Each row was made from one path, in order. Every step used is in the known rows, and no mark comes twice. Write each row's path.
Known rows:
b n z k: +1.66 -2.78 +3.43 -0.69 +0.11 -1.19 +2.23 +1.06 +0.15 +2.07 -1.87 +2.47 +1.30 +2.29 +2.55 +1.98 +0.20 -1.82 -4.15 -3.93 -3.34 +0.21 -1.51 +2.02 -0.45
k b c z: -0.71 +1.87 -0.16 +3.39 -1.77 +4.18 +1.01 -1.60 +1.70 -1.77 +2.42 +3.01 +0.12 +1.06 +1.88 -1.09 -1.40 -1.65 +0.91 -3.92 +2.65 +1.63 -4.23 +0.68 -1.07
n b y: -0.98 -2.99 +0.48 +1.04 -2.79 +0.29 +0.98 +1.61 -2.38 +1.62 +2.15 +2.17 +2.60 +0.55 -1.00 +2.08 +1.39 +1.28 -5.87 -0.34 -1.11 -0.93 +0.66 +0.49 -0.40
k b: -2.63 +1.02 +1.36 -0.48 -0.96 -0.45 +0.85 +0.26 +2.61 +0.72 +2.70 +2.03 +0.59 +0.51 -0.49 -0.23 +1.02 +0.32 +2.41 -2.21 +0.79 +1.17 -1.18 +0.72 -0.62
k b n z: -0.57 +0.09 +4.64 -0.92 -3.99 +0.68 +2.13 +1.89 +2.57 +2.95 +2.50 +5.66 +3.56 +1.43 +0.49 -0.21 +0.11 -0.76 -3.45 -5.94 -2.64 +2.84 -2.21 +1.83 -0.80
c z s: -0.36 +1.88 +1.21 +2.91 +0.28 +0.88 +1.62 +0.08 +0.27 -1.89 -1.60 +0.34 -0.88 +2.00 +2.72 +1.31 -0.08 -1.44 +1.89 -0.34 +0.65 -1.12 -3.42 -0.42 +0.33
c z: +0.16 +2.80 -0.74 +3.58 -1.14 +2.19 -1.06 +0.61 -0.11 -0.18 +0.27 +0.86 +0.32 +1.77 +1.51 +0.28 -1.49 -2.80 -0.70 -2.39 +2.88 +1.20 -2.36 -0.69 -0.15
z s: -0.54 -1.11 +1.72 -0.37 +1.09 -0.63 +2.55 -0.73 +0.38 -1.76 -1.83 -0.60 -0.93 +0.58 +1.39 +1.25 +1.27 +0.89 +2.42 +1.40 -2.07 -2.25 -1.21 +0.30 +0.52
z c b n: +1.21 -3.95 +1.96 -1.70 -3.81 +1.33 +2.57 +3.01 +1.17 -2.51 +1.59 +2.37 +0.33 +0.98 +2.68 +1.27 -2.01 -3.49 +2.58 -0.95 +0.77 +3.18 -1.47 +0.15 -2.57
k b c z s: -1.14 +0.86 +1.78 +2.54 +0.00 +2.89 +3.36 -2.17 +2.00 -3.28 +0.12 +2.28 -1.02 +1.54 +3.12 +0.34 -0.28 -0.52 +3.35 -2.08 +0.22 -0.48 -4.90 +0.99 -0.31
n z s b y: -2.10 -2.59 +2.36 -1.39 -1.61 -2.49 +5.42 +3.21 -0.08 +0.91 +1.65 +4.53 +1.47 +2.31 -1.17 +3.75 +1.95 +1.28 +0.01 -1.19 -3.24 -1.54 -2.39 +0.48 -0.09
s b: -1.59 -1.74 -0.38 -2.80 -0.70 -3.97 +1.07 +1.44 +1.19 -0.14 +2.55 +2.19 -0.52 +0.79 -1.11 +1.49 +0.56 -0.23 +2.58 -1.28 +2.15 +0.69 -1.15 +0.00 -0.83
n z k b: -2.06 -1.06 +3.10 -0.53 +2.32 -2.24 +2.59 +0.17 +2.89 +1.94 +0.88 +3.48 +0.61 +3.01 +0.49 +1.85 +1.17 +0.30 -0.65 -4.70 -0.75 -0.30 -2.78 +2.06 -0.21
c b s: -1.02 -2.38 +1.38 -0.21 +0.57 +2.02 +2.94 +0.55 +3.07 -2.26 +0.44 +2.37 +0.39 +0.37 +1.87 +0.17 -0.61 -0.30 +0.63 -2.90 -0.85 -1.30 -1.62 +0.20 -2.04
e z c: +3.73 -0.56 +1.37 +1.95 +1.58 +1.05 +0.68 +1.68 +0.27 -2.42 -0.21 +2.16 -1.10 +0.24 -0.49 +0.07 -1.66 +0.36 +0.27 +0.90 +0.91 -0.32 -1.92 -0.59 +0.16
y b n: +1.20 -3.40 +2.30 -2.44 -4.28 +0.08 +0.32 +1.51 -2.10 -0.76 +1.60 +1.70 +1.75 -0.83 +1.84 -0.69 -0.38 -0.23 -2.56 -3.14 -0.56 +3.64 +0.01 +0.90 -0.96
z c b s: +0.16 -3.37 +2.12 -0.81 +1.27 +2.80 +3.63 +2.01 +2.48 -4.24 +1.01 +1.58 -0.74 +0.44 +2.40 +0.83 -0.75 +0.11 +2.80 -0.96 -1.12 -1.71 -2.86 +0.18 -1.95
c b: -1.19 -2.10 -1.24 -0.80 -0.55 -1.06 +1.09 -0.08 +2.47 -1.39 +1.03 +1.90 +0.12 +1.54 -0.04 +0.61 -1.63 -2.13 +1.73 -1.75 +3.25 +1.57 -1.01 -0.21 -1.46
c z s b n: -0.41 -0.98 +2.75 -0.67 -4.67 -1.33 +3.15 +2.66 +1.03 -0.96 +1.08 +3.55 +0.58 +1.85 +3.26 +2.55 +0.35 -3.10 +2.50 -2.91 +0.28 +1.66 -3.27 +0.48 -1.46
e z: +2.73 +1.18 +0.53 +2.91 +0.84 +0.23 -0.22 -0.08 +1.33 +0.36 -0.78 +3.71 +0.58 -0.05 -1.26 -1.01 -1.13 -0.24 -2.58 -1.50 +1.17 +0.03 -0.73 -0.14 +0.28
b s: +0.23 -0.77 +2.39 +0.38 +1.17 +2.84 +1.90 +0.45 +0.92 -1.00 -0.44 +0.66 +0.63 -1.06 +2.04 -0.51 +0.93 +1.51 -1.21 -1.56 -3.83 -2.77 -0.81 +0.53 -0.62
e b n: -1.37 -3.72 +2.44 -2.99 -3.93 -0.13 +0.94 +0.73 -1.04 +0.32 +0.68 +3.08 +1.78 -0.87 +2.01 -0.56 -0.60 -1.25 -3.46 -3.73 +0.12 +1.05 +0.48 +0.80 -1.66

Which path is each row?
-1.62 +0.04 +3.20 +2.14 +2.15 +2.60 +2.88 +0.95 +2.77 -0.46 +0.43 +2.36 -0.54 +1.74 +4.19 +1.17 +1.46 -0.60 +1.35 -5.03 -1.31 -2.19 -4.06 +1.57 -1.56 => c z k b s
-0.54 -3.91 +0.84 -2.65 +0.73 -1.37 +4.66 -1.98 +1.00 -3.73 +0.96 +2.14 -1.72 +0.12 +0.86 +1.10 +0.58 +1.52 +3.88 +0.13 -0.88 -1.60 -2.66 +1.03 -0.45 => z s b c
+0.47 -4.34 +2.78 -1.29 -0.21 -1.91 +3.11 +1.19 +1.81 +1.10 -0.87 +3.82 +1.17 +3.35 +2.54 +2.70 -1.06 -3.28 -2.52 -5.35 -1.05 +1.25 -2.33 +1.70 -1.45 => c b n z k
-1.87 -2.37 +1.43 -3.19 +0.44 -4.66 +3.43 +1.05 +1.49 -1.60 +0.68 +1.84 -1.34 +1.26 +0.23 +2.92 +1.69 +1.09 +4.70 +0.04 +0.16 -1.10 -2.05 +0.28 -0.19 => z s b
+0.43 -1.74 +1.31 +3.03 +0.17 +1.95 +2.57 -2.79 -0.17 -3.18 -0.27 +1.64 -0.09 +2.01 +3.18 +0.94 -0.74 +0.05 -2.53 -1.84 +0.89 -1.85 -3.80 +0.97 +0.12 => n b c z s
+0.27 -3.28 +1.22 -0.77 +0.82 -0.40 +2.68 +2.17 +2.46 -2.30 +1.74 +3.30 +0.49 +3.06 -0.42 +1.51 -2.79 -0.89 +0.58 -1.87 +1.71 +1.03 -3.39 -0.04 -0.88 => n z c b
+1.55 -2.85 +3.69 -1.63 -3.25 -0.66 +0.94 +1.98 -0.96 +1.02 +1.47 +3.79 +3.86 +0.88 +0.52 -0.78 -1.02 +0.79 -6.76 -6.03 -1.71 +3.20 -1.68 +1.39 -0.07 => y b n z
+0.02 -3.19 +3.11 +0.29 +0.55 +1.22 +1.61 +0.01 +0.69 -0.22 +1.25 +1.94 +1.80 -0.15 +1.55 +0.17 +1.04 +2.76 -5.95 -3.27 -2.45 -3.71 -0.89 +1.14 -0.48 => n b s
+1.41 -1.14 -0.87 +3.03 +2.28 +1.96 +1.58 -2.24 -0.79 -2.33 -1.67 +0.15 -2.09 +2.05 +3.89 +1.17 -1.62 -2.78 -0.11 -2.15 +1.36 -0.88 -3.41 +0.84 -0.62 => b c z k
+0.84 -1.71 +5.55 -1.08 -2.35 +1.50 +3.19 +3.56 +1.35 +0.00 +2.78 +3.91 +1.80 +1.38 +1.10 +0.95 -0.49 -0.22 -0.16 -2.75 -2.61 +2.10 -3.42 +1.41 -1.01 => k b n z c
-2.20 -3.22 +2.53 -2.30 +1.15 +1.19 +2.06 -0.28 +0.25 -1.28 -0.06 +2.42 +0.95 -1.17 +1.84 -1.15 +0.97 +2.36 -3.36 -3.95 -1.99 -3.78 -0.73 +0.63 -1.27 => e b s
-0.52 -4.83 +3.80 -2.61 +0.27 -2.53 +2.53 +0.52 -0.41 +1.52 -1.18 +3.81 +1.34 +2.22 +2.44 +1.70 -0.11 -1.07 -6.04 -5.93 -1.78 -0.68 -1.59 +1.87 -0.80 => e b n z k
+1.21 -4.76 -0.39 -1.52 -0.10 +1.03 +1.11 -2.56 -1.97 -3.64 +1.56 +0.79 -0.07 -1.23 +0.63 -2.12 -1.17 +2.52 -1.91 -1.64 +0.65 +1.14 -1.15 +0.94 +0.05 => y b c
+0.69 +0.30 +0.97 +3.05 +0.39 +3.30 +2.79 -2.42 +0.04 -3.84 -1.49 +0.59 -1.41 +1.15 +3.42 +0.20 -1.03 -1.00 +1.60 -0.28 -0.29 -1.38 -4.08 +0.31 +0.11 => b c z s
-1.74 +0.01 +3.59 -0.26 +0.20 +2.68 +2.75 +0.64 +3.19 -0.27 +1.93 +2.59 +0.91 -0.88 +1.44 -0.66 +2.11 +2.09 +1.45 -3.52 -3.03 -1.62 -1.78 +1.27 -1.19 => k b s
-0.49 -3.48 +1.08 +0.30 -1.69 +1.62 +3.98 +4.20 -0.11 -1.14 +2.23 +3.86 +1.32 +2.54 -0.87 +2.80 -1.27 -1.04 -0.61 -0.40 -0.91 +0.50 -2.32 -0.25 -1.21 => n z c b y
+0.52 -2.33 +2.77 -0.70 -3.54 -0.21 +2.31 +1.83 +2.75 +1.41 +1.11 +5.43 +3.51 +2.15 +0.81 +0.54 -2.16 -2.74 -4.14 -5.62 -0.68 +3.12 -2.12 +0.93 -1.27 => c b n z
-1.88 -2.19 -0.28 -1.25 -2.94 -1.67 +2.72 +3.54 -1.10 +0.69 +3.07 +2.84 +0.73 +0.46 -1.62 +2.78 +1.43 +0.03 +1.03 +0.19 -0.80 +0.31 -0.08 -0.31 -1.19 => s b y
+0.60 -4.10 +3.31 -2.58 -0.28 -3.88 +3.18 +2.09 +0.92 +2.07 +0.26 +4.03 +0.75 +2.86 +1.90 +3.20 +0.35 -1.76 -2.42 -5.12 -1.92 +0.63 -2.54 +1.97 -0.94 => s b n z k
-2.27 -1.05 +1.66 -0.99 +1.85 -2.23 +1.85 -0.17 +2.13 +0.39 +0.84 +1.19 -1.26 +1.91 +1.26 +1.96 +1.66 -0.52 +3.32 -2.43 +0.39 -0.27 -1.31 +1.55 -0.87 => z k b
+0.44 -3.50 +3.53 -0.46 +1.81 +2.68 +4.36 +2.44 +3.08 -3.24 +1.19 +3.60 +1.14 +1.60 +1.74 +0.81 -1.29 +0.65 -0.46 -3.20 -2.19 -1.76 -4.02 +0.43 -1.33 => n z c b s
-2.16 +1.22 +1.11 +1.94 +0.90 -0.53 +1.07 +0.50 +2.10 +0.23 +0.94 +1.98 -0.99 +3.17 +2.34 +2.01 +0.48 -2.58 +2.58 -4.18 +2.75 +0.65 -3.46 +1.11 -1.12 => c z k b
+2.73 -4.26 +4.44 -2.02 -2.06 +0.48 +1.90 +3.58 -1.79 -1.76 +1.89 +2.86 +2.04 +0.92 +1.02 +0.44 -1.29 +1.25 -3.13 -2.92 -1.78 +2.52 -2.64 +0.90 -0.23 => y b n z c
-0.35 -3.07 +3.57 -3.57 -3.83 -2.72 +3.89 +2.13 +1.12 -0.75 +0.86 +2.96 +0.10 +0.46 +2.29 +2.46 +1.47 -1.37 +3.15 -1.43 -1.59 +1.15 -1.35 +1.00 -1.46 => z s b n
-0.17 -3.76 +2.16 -2.66 +0.99 -1.61 +5.27 -1.84 +1.65 -2.47 +0.96 +3.83 -0.23 +1.23 +0.11 +1.00 -0.24 +2.00 +0.73 -2.10 -2.03 -1.65 -4.04 +1.56 +0.22 => n z s b c
+0.41 -2.05 +3.38 -2.74 -3.63 -2.38 +2.43 +2.83 +1.46 +2.40 +2.44 +5.42 +3.15 +1.67 -0.18 +1.25 -0.29 -1.26 -3.50 -5.27 -1.36 +2.23 -2.25 +1.18 -0.79 => s b n z
+1.17 -3.16 -0.07 +3.01 +1.78 +0.57 +0.83 -2.63 -1.11 -1.66 -0.38 +1.24 -1.01 +2.80 +3.45 +1.87 -1.35 -1.79 -4.05 -3.69 +2.56 -1.29 -3.58 +1.37 -0.50 => n b c z k
-1.76 -2.23 -1.11 +0.76 -2.81 +0.92 +2.68 +2.34 +0.18 -0.31 +1.75 +2.90 +1.21 +1.06 -0.43 +2.02 -0.45 -1.90 +0.61 -0.38 +0.60 +0.97 -0.06 -0.53 -1.49 => c b y
